Each row was made from one small tree. The marks that hang from a mark follow it in brackets, in the order of their numbers. Every link used is in the known rows. Write each row's tree.
Known rows
J_371(J_618(J_463 J_628) J_978): [-0.37  0.77  0.37 -0.13  0.15 -0.61  0.70  1.53  0.48  0.41 -3.96  2.77
 -0.68  0.49 -0.26  0.18 -0.30  0.51  2.18  0.20 -0.05 -2.34 -1.35  0.37
 -0.14  0.60  0.47]
J_371(J_618(J_463 J_628(J_939)) J_978): [-0.35  0.93  0.41 -0.54  0.36 -0.03 -0.99  1.40  0.90  0.67 -5.14  2.83
 -0.46  0.40 -0.07  0.13  0.03  0.64  2.26  0.37 -0.04 -2.29 -1.37  0.39
  0.57  0.37  0.70]
J_489(J_371(J_618 J_939)): [ 0.11  1.15  0.01 -0.10 -0.44 -0.65  1.73 -0.06 -0.73 -0.17 -0.94 -0.48
 -2.55 -0.34  0.23  1.70  0.13  1.43  0.25 -0.51 -0.11 -1.61 -0.30 -1.05
  0.81  2.01  0.17]
J_489(J_371(J_618 J_939 J_978)): [-0.24  2.16  0.74 -0.12 -0.64 -1.05  2.12  0.72 -0.80 -0.49 -3.37 -0.11
 -2.24  0.02  0.17  2.08 -0.70  1.85  0.76 -0.40 -0.05 -2.40 -0.42 -0.57
  1.26  1.97 -0.03]
J_618(J_371 J_628): [ 0.03 -0.23 -0.62 -0.23  0.17  0.14  2.30 -0.89 -0.67  1.01  3.04 -0.95
  1.50 -1.03  0.08 -0.44  0.72 -1.78 -0.24 -0.27 -0.11  0.78  0.24  0.50
 -1.62  0.61 -0.20]
J_618(J_371 J_463(J_415) J_628(J_939 J_978)): [-0.69 -0.53 -0.62 -0.25  0.27  1.13 -2.37 -0.39  1.75  1.70  1.48  0.73
  3.46 -0.71  0.39 -1.12  0.68 -2.37 -0.12  1.04  0.19  0.86 -0.27  1.33
 -0.44 -1.59  0.48]
J_463(J_415 J_618(J_371 J_628(J_939))): [ 0.24 -0.43  0.08  0.58 -0.07  0.89 -1.39 -0.68 -0.80 -1.57  3.49 -0.59
  4.02 -0.23  0.24 -1.21 -0.16 -0.62 -2.84  0.08 -0.05  2.51  0.45  1.11
 -0.19 -1.91 -0.40]
J_371(J_618(J_463(J_314)) J_939): [-0.69  0.32  0.07  0.04  0.28 -0.30 -1.19  1.30  1.24 -0.82 -2.82  2.38
 -2.75  0.99 -0.07  0.00 -0.17  1.13  1.52  0.22  0.09 -1.20 -0.46  0.20
  0.42  0.43 -0.03]
J_618(J_371(J_939) J_463 J_628(J_978)): [-1.10  0.38 -0.35  0.02  0.50  0.43 -0.30  0.85  1.12  1.48  1.34  1.37
  1.24 -0.35  0.17 -0.77  0.11 -2.44  1.10  0.74  0.48 -0.31 -0.23  1.56
 -1.28 -0.43 -0.42]
J_463(J_415 J_618(J_371(J_939 J_978) J_628)): [-0.45  1.18  0.77  1.10 -0.38  0.12  0.21  0.27 -1.19 -3.14  2.13  0.18
  3.63  0.42  0.21 -1.05 -1.42 -0.14 -2.34  0.04  0.10  1.66  0.21  1.95
 -0.33 -1.73 -1.10]
J_489(J_371): [ 0.86 -0.29 -0.55 -0.27 -0.30 -0.61  2.90 -1.39 -1.09  1.73  1.62 -2.07
 -2.00 -0.98  0.02  1.77  0.85  0.37 -0.82 -0.65 -0.35 -0.64  0.40 -2.20
 -0.01  1.71  0.31]
J_463(J_618(J_628)): [ 1.20 -0.51 -0.24  0.38  0.41  0.54 -0.55 -0.51 -1.06  0.04  2.65 -0.85
  0.56 -0.18 -0.20 -0.37  0.34 -0.49 -0.79 -0.37 -0.06  0.87  0.15 -0.72
 -0.99 -0.28 -0.55]
J_346(J_628): [ 1.39 -1.29 -0.97 -0.04  1.01 -0.06  0.25 -2.49 -0.88  1.41  0.82 -2.67
 -4.46 -0.24 -0.52  0.01  0.27 -0.39  1.26 -0.04  0.19 -0.65  0.52 -2.13
 -0.30  0.16 -0.30]
J_489(J_371(J_618(J_628) J_939 J_978)): [-0.32  2.66  0.90 -0.12 -0.80 -0.95  2.30  0.83 -1.01 -0.90 -2.55  0.02
 -1.51 -0.13  0.31  1.64 -0.49  1.14  0.88 -0.43  0.02 -2.30 -0.95 -0.23
  0.85  2.14  0.09]
J_463(J_314 J_415 J_618(J_371 J_628)): [ 0.20 -1.30  0.56  0.82 -1.13  0.37  0.06 -0.24 -1.15 -2.22  5.14 -1.51
  3.71  0.38  0.11 -1.47 -0.81 -1.32 -2.22 -0.45  0.15  3.40  1.03  0.64
 -0.71 -1.86 -0.63]
J_463(J_618): [ 1.23 -1.35 -0.52  0.44  0.65  0.30 -0.73 -0.68 -0.78  0.55  1.64 -1.16
 -0.58  0.08 -0.43  0.27  0.06  0.53 -1.12 -0.34 -0.23  0.75  0.77 -1.09
 -0.40 -0.42 -0.70]
J_618(J_628(J_939 J_978)): [ 1.28  0.30 -0.83 -0.65  0.29  1.49 -4.00 -2.00  1.79  1.43 -0.22 -3.21
  0.91 -0.96  0.24  0.24  1.31 -1.00  1.19  0.29 -0.31  0.40 -0.56 -0.98
  0.76  0.74  0.21]
J_618(J_463(J_314)): [ 0.17 -1.83 -0.70 -0.24  0.51 -0.16  0.73 -0.48  0.91  2.09  0.89  0.84
 -2.19  0.34 -0.41 -0.06  0.77 -0.67  0.29  0.05 -0.13  0.10  0.50 -1.46
 -1.08 -0.36  0.33]
J_463(J_314 J_415 J_618): [ 0.89 -1.74  0.29  0.92 -0.90  0.21 -1.21 -1.10 -0.36 -2.21  3.36 -2.17
  1.31  0.85 -0.16 -0.68 -0.80  0.33 -2.25 -0.42 -0.18  3.03  1.20 -0.71
  0.27 -1.75 -0.56]
J_978(J_628(J_939)): [ 0.52 -0.90 -0.98 -0.83  0.85  0.22 -0.96 -1.27  1.00  0.49  1.14 -3.35
 -1.19 -1.25 -0.17 -0.81  1.63  1.07 -0.73  0.00  0.02  1.48  0.65 -0.69
  0.90  1.09  1.24]

Write each row's tree
[-0.83  0.65  0.15  0.40 -0.04 -0.28 -1.36  0.81  1.32 -1.94 -2.32  2.28
 -1.81  1.08  0.03 -0.35 -0.51  1.33  0.70  0.33  0.04 -0.54 -0.48  0.55
  0.64 -0.26  0.07] => J_371(J_618(J_463(J_314 J_415)) J_939)
[ 0.10  0.10  0.17  0.46  0.37  0.35  0.10  0.50 -1.41 -0.59  2.69  0.06
  1.38 -0.07  0.03 -0.60 -0.18 -0.83 -1.00 -0.22  0.22  0.94  0.54  0.89
 -1.13 -0.50 -1.05] => J_463(J_618(J_371(J_939) J_628))
[ 0.27 -0.26 -0.67 -0.75  0.17  1.35 -2.30 -1.07  1.08  1.90  0.79 -2.50
  2.56 -1.21  0.30  0.08  0.91 -1.99  0.85  0.34  0.00  0.81  0.19  0.51
  0.31  0.30 -0.07] => J_618(J_371 J_628(J_939 J_978))
[-0.44 -0.48  1.19  0.96 -1.09 -0.18 -0.27  0.62 -0.82 -3.07  1.75 -0.94
  2.53  1.22  0.00 -0.54 -1.88  0.22 -2.22 -0.28  0.17  2.59  1.41  1.24
  0.45 -2.08 -1.25] => J_463(J_314 J_415 J_618(J_371(J_939 J_978)))
[-0.38  0.50  0.71 -0.68 -0.04 -0.06 -1.12  1.62  0.98  0.41 -4.77  2.46
 -0.34  0.67 -0.08  0.11 -0.09  0.25  2.48  0.20  0.06 -1.88 -1.17  0.17
  0.55  0.37  0.72] => J_371(J_618(J_463(J_314) J_628(J_939)) J_978)
[-0.41  1.07  0.06  0.13 -0.34 -0.81  1.71  0.27 -0.43 -0.29 -0.59  1.11
 -2.07 -0.10  0.26  1.09  0.02  1.23 -0.19 -0.09 -0.02 -1.52 -0.45 -0.61
  0.48  1.08  0.41] => J_489(J_371(J_618(J_463(J_415)) J_939))
[ 0.09 -1.62 -0.53  0.15 -0.14 -0.26 -0.38 -0.04  1.08  0.05 -0.75  1.33
 -1.23  0.52 -0.28 -0.24  0.03  0.79  0.64  0.12 -0.19 -0.20 -0.21 -0.44
  0.17 -0.24  0.67] => J_371(J_618(J_463(J_314 J_415)))
[-0.66  3.30  1.04  0.14 -0.22 -0.42 -0.49  1.27  0.35 -2.50 -5.53  1.26
 -0.90  0.70  0.12  0.52 -1.02  1.57  2.03  0.00  0.01 -2.17 -1.37  1.26
  1.12  1.35 -0.47] => J_371(J_618(J_628) J_939 J_978)
[-0.29  0.28  0.33 -0.62 -0.25 -1.08  2.44  1.36 -0.47  1.32 -2.06  0.36
 -1.86 -0.55 -0.01  1.10  0.23  1.27  0.64 -0.16  0.25 -1.87 -0.24 -0.79
  0.74  1.63  1.33] => J_489(J_371(J_618(J_463) J_978(J_628(J_939))))
[ 0.21  1.36  0.45 -0.57 -0.06  0.13 -1.18  0.42  0.52 -0.18 -5.06  0.42
 -0.04  0.12 -0.01  0.69 -0.13  1.12  2.00 -0.01 -0.24 -1.82 -1.16  0.22
  1.24  1.12  0.40] => J_371(J_618(J_628(J_939)) J_978)
[ 0.01 -0.02 -0.53 -0.82  0.45  0.90 -0.23 -1.11 -0.17  1.46  1.50 -0.91
  2.04 -1.14  0.35 -0.39  1.31 -1.70 -0.28 -0.01 -0.15  0.83  0.11  0.55
 -0.70  0.39  0.20] => J_618(J_371 J_628(J_939))
[ 0.30  1.13  0.43 -0.31 -0.83 -0.93  3.06  0.26 -1.20  0.49 -1.42 -0.46
 -1.06 -0.54  0.10  1.76 -0.14  0.72  1.00 -0.55 -0.13 -2.02 -0.67 -1.04
  0.46  2.12  0.50] => J_489(J_371(J_618(J_628) J_978))
[ 0.22  1.11  0.42 -0.15 -0.22 -0.44  0.39  0.46  0.10 -0.49 -3.91  0.44
 -0.39  0.22 -0.18  0.56 -0.50  0.99  2.21 -0.16 -0.22 -1.84 -1.07  0.17
  0.61  1.33  0.19] => J_371(J_618(J_628) J_978)
[-0.16  0.13  0.51 -0.08 -0.92 -1.15  2.97  0.73 -0.66  0.65 -1.64  0.77
 -1.42  0.06 -0.02  1.57 -0.37  1.04  0.38 -0.34 -0.04 -1.75 -0.21 -1.06
  0.62  1.02  0.67] => J_489(J_371(J_618(J_463(J_314 J_415)) J_978))
[-0.15  0.01  0.47  0.51  0.43 -0.09  0.38  0.88 -1.12 -0.42 -0.06  0.00
  0.65  0.46 -0.25  0.37 -0.96  0.45 -1.04 -0.17  0.14  0.25  1.03  0.85
 -0.17 -0.74 -1.37] => J_463(J_618(J_371(J_939 J_978)))
[-0.02 -1.62 -0.64  0.28  0.02 -0.17  0.38 -1.03  1.00  0.59  1.66  0.56
 -0.83  0.45 -0.27 -0.60  0.33 -0.28 -0.93  0.25 -0.27  1.13  0.45 -0.95
 -0.72 -1.24  0.39] => J_618(J_463(J_314 J_415))
[ 0.86 -0.58  0.53  0.47 -0.86  0.97 -2.65 -0.80 -0.22 -2.39  3.11 -1.87
  2.78  0.49  0.24 -1.25 -0.10 -0.58 -1.94 -0.33 -0.10  3.20  0.36 -0.34
  0.31 -1.65 -0.19] => J_463(J_314 J_415 J_618(J_628(J_939)))
[ 0.94  0.01 -0.15  1.08 -0.18  0.44 -0.92 -1.31 -0.84 -2.22  3.83 -1.15
  2.44  0.01  0.02 -1.06 -0.25 -0.03 -2.49 -0.15 -0.26  2.23  0.03  0.04
 -0.47 -1.44 -0.43] => J_463(J_415 J_618(J_628))
[-2.16  0.65  0.28  0.40  0.38 -0.98  2.38  1.51  0.44 -0.77  0.06  2.27
  0.76  0.22 -0.07 -1.09 -0.91  0.15 -1.33  0.68  0.43  0.29  0.59  2.44
 -0.48 -1.27 -0.10] => J_618(J_371(J_939 J_978(J_628)) J_463(J_415))
[ 1.64 -1.33 -1.04 -0.58  1.00  1.15 -4.36 -2.74  0.98  2.47 -1.43 -4.21
 -3.37 -0.41 -0.27  0.54  0.36 -0.59  2.25  0.57  0.25 -0.63  0.46 -2.09
  1.57 -0.11 -0.12] => J_346(J_628(J_939 J_978))
[-0.89 -1.71 -0.90  0.30  0.58 -0.30  2.17 -0.25  0.31  1.34  2.42  1.90
  1.00 -0.19 -0.16 -0.68  0.21 -0.81 -1.67  0.53 -0.06  0.76  0.84  0.83
 -1.31 -1.59  0.13] => J_618(J_371 J_463(J_415))
[-0.64  0.85 -0.23  0.17  0.68 -0.26 -1.16  1.01  1.16 -0.57 -3.12  2.83
 -2.69  0.73 -0.06  0.07 -0.02  1.51  1.23  0.41  0.01 -1.69 -0.66  0.37
  0.37  0.42  0.01] => J_371(J_618(J_463) J_939)
[ 0.00  0.46 -0.66 -0.29  0.67  0.87 -1.72 -1.01  1.11  0.46  1.07  1.53
  1.23 -0.39  0.30 -1.33  1.50 -1.23 -0.83  0.69 -0.25  0.52 -0.99 -0.12
 -0.74 -1.08  0.91] => J_618(J_463(J_415) J_628(J_939))
[-1.53 -0.66 -0.04  0.29 -0.04 -0.35  1.23  0.56  0.70 -0.34  1.73  2.00
  0.42  0.60  0.07 -0.91 -0.45 -0.92 -1.36  0.41  0.19  1.14  0.95  1.31
 -0.97 -1.58 -0.33] => J_618(J_371(J_939) J_463(J_314 J_415))
[ 0.71  0.00 -0.56 -0.56  0.23  0.63 -1.83 -0.78  0.69  0.28 -1.68 -0.28
 -0.43 -0.40  0.08  0.08  0.97  0.42  1.46 -0.08 -0.32 -0.62 -0.93 -0.52
  0.54  1.16  0.72] => J_371(J_618(J_628(J_939)))
[ 0.17 -0.77  0.99 -0.31 -0.47  0.58 -0.88  1.11 -1.02  0.13  1.18 -0.92
  2.21  0.45  0.06 -0.42 -0.48 -1.36 -0.20 -0.47  0.29  1.53  0.88  0.28
 -0.30 -0.79 -0.55] => J_463(J_314 J_618(J_371(J_978) J_628(J_939)))
[ 0.49 -2.63  0.25  0.18 -0.30  0.14  0.32  0.37 -1.09  0.58  3.04 -1.45
  0.70  0.48 -0.31 -0.01 -0.50 -0.75 -0.77 -0.62  0.20  1.92  1.84 -0.46
 -0.70 -0.82 -0.86] => J_463(J_314 J_618(J_371))
[-1.96  0.37  0.18 -0.08  0.84 -0.94  2.65  2.01  0.30  0.72 -0.72  2.38
 -0.61  0.09 -0.23 -0.54 -0.45 -0.14 -0.12  0.55  0.55 -0.65  0.62  1.90
 -0.78 -0.38 -0.14] => J_618(J_371(J_939 J_978(J_628)) J_463)
[ 0.71  0.35 -0.20 -0.63 -0.51 -0.15  1.25 -0.49 -0.85  1.00  0.16 -0.99
 -1.17 -0.97  0.30  1.31  0.97  0.43  0.45 -0.53 -0.19 -1.19 -0.61 -1.53
  0.44  1.99  0.89] => J_489(J_371(J_618(J_628(J_939))))
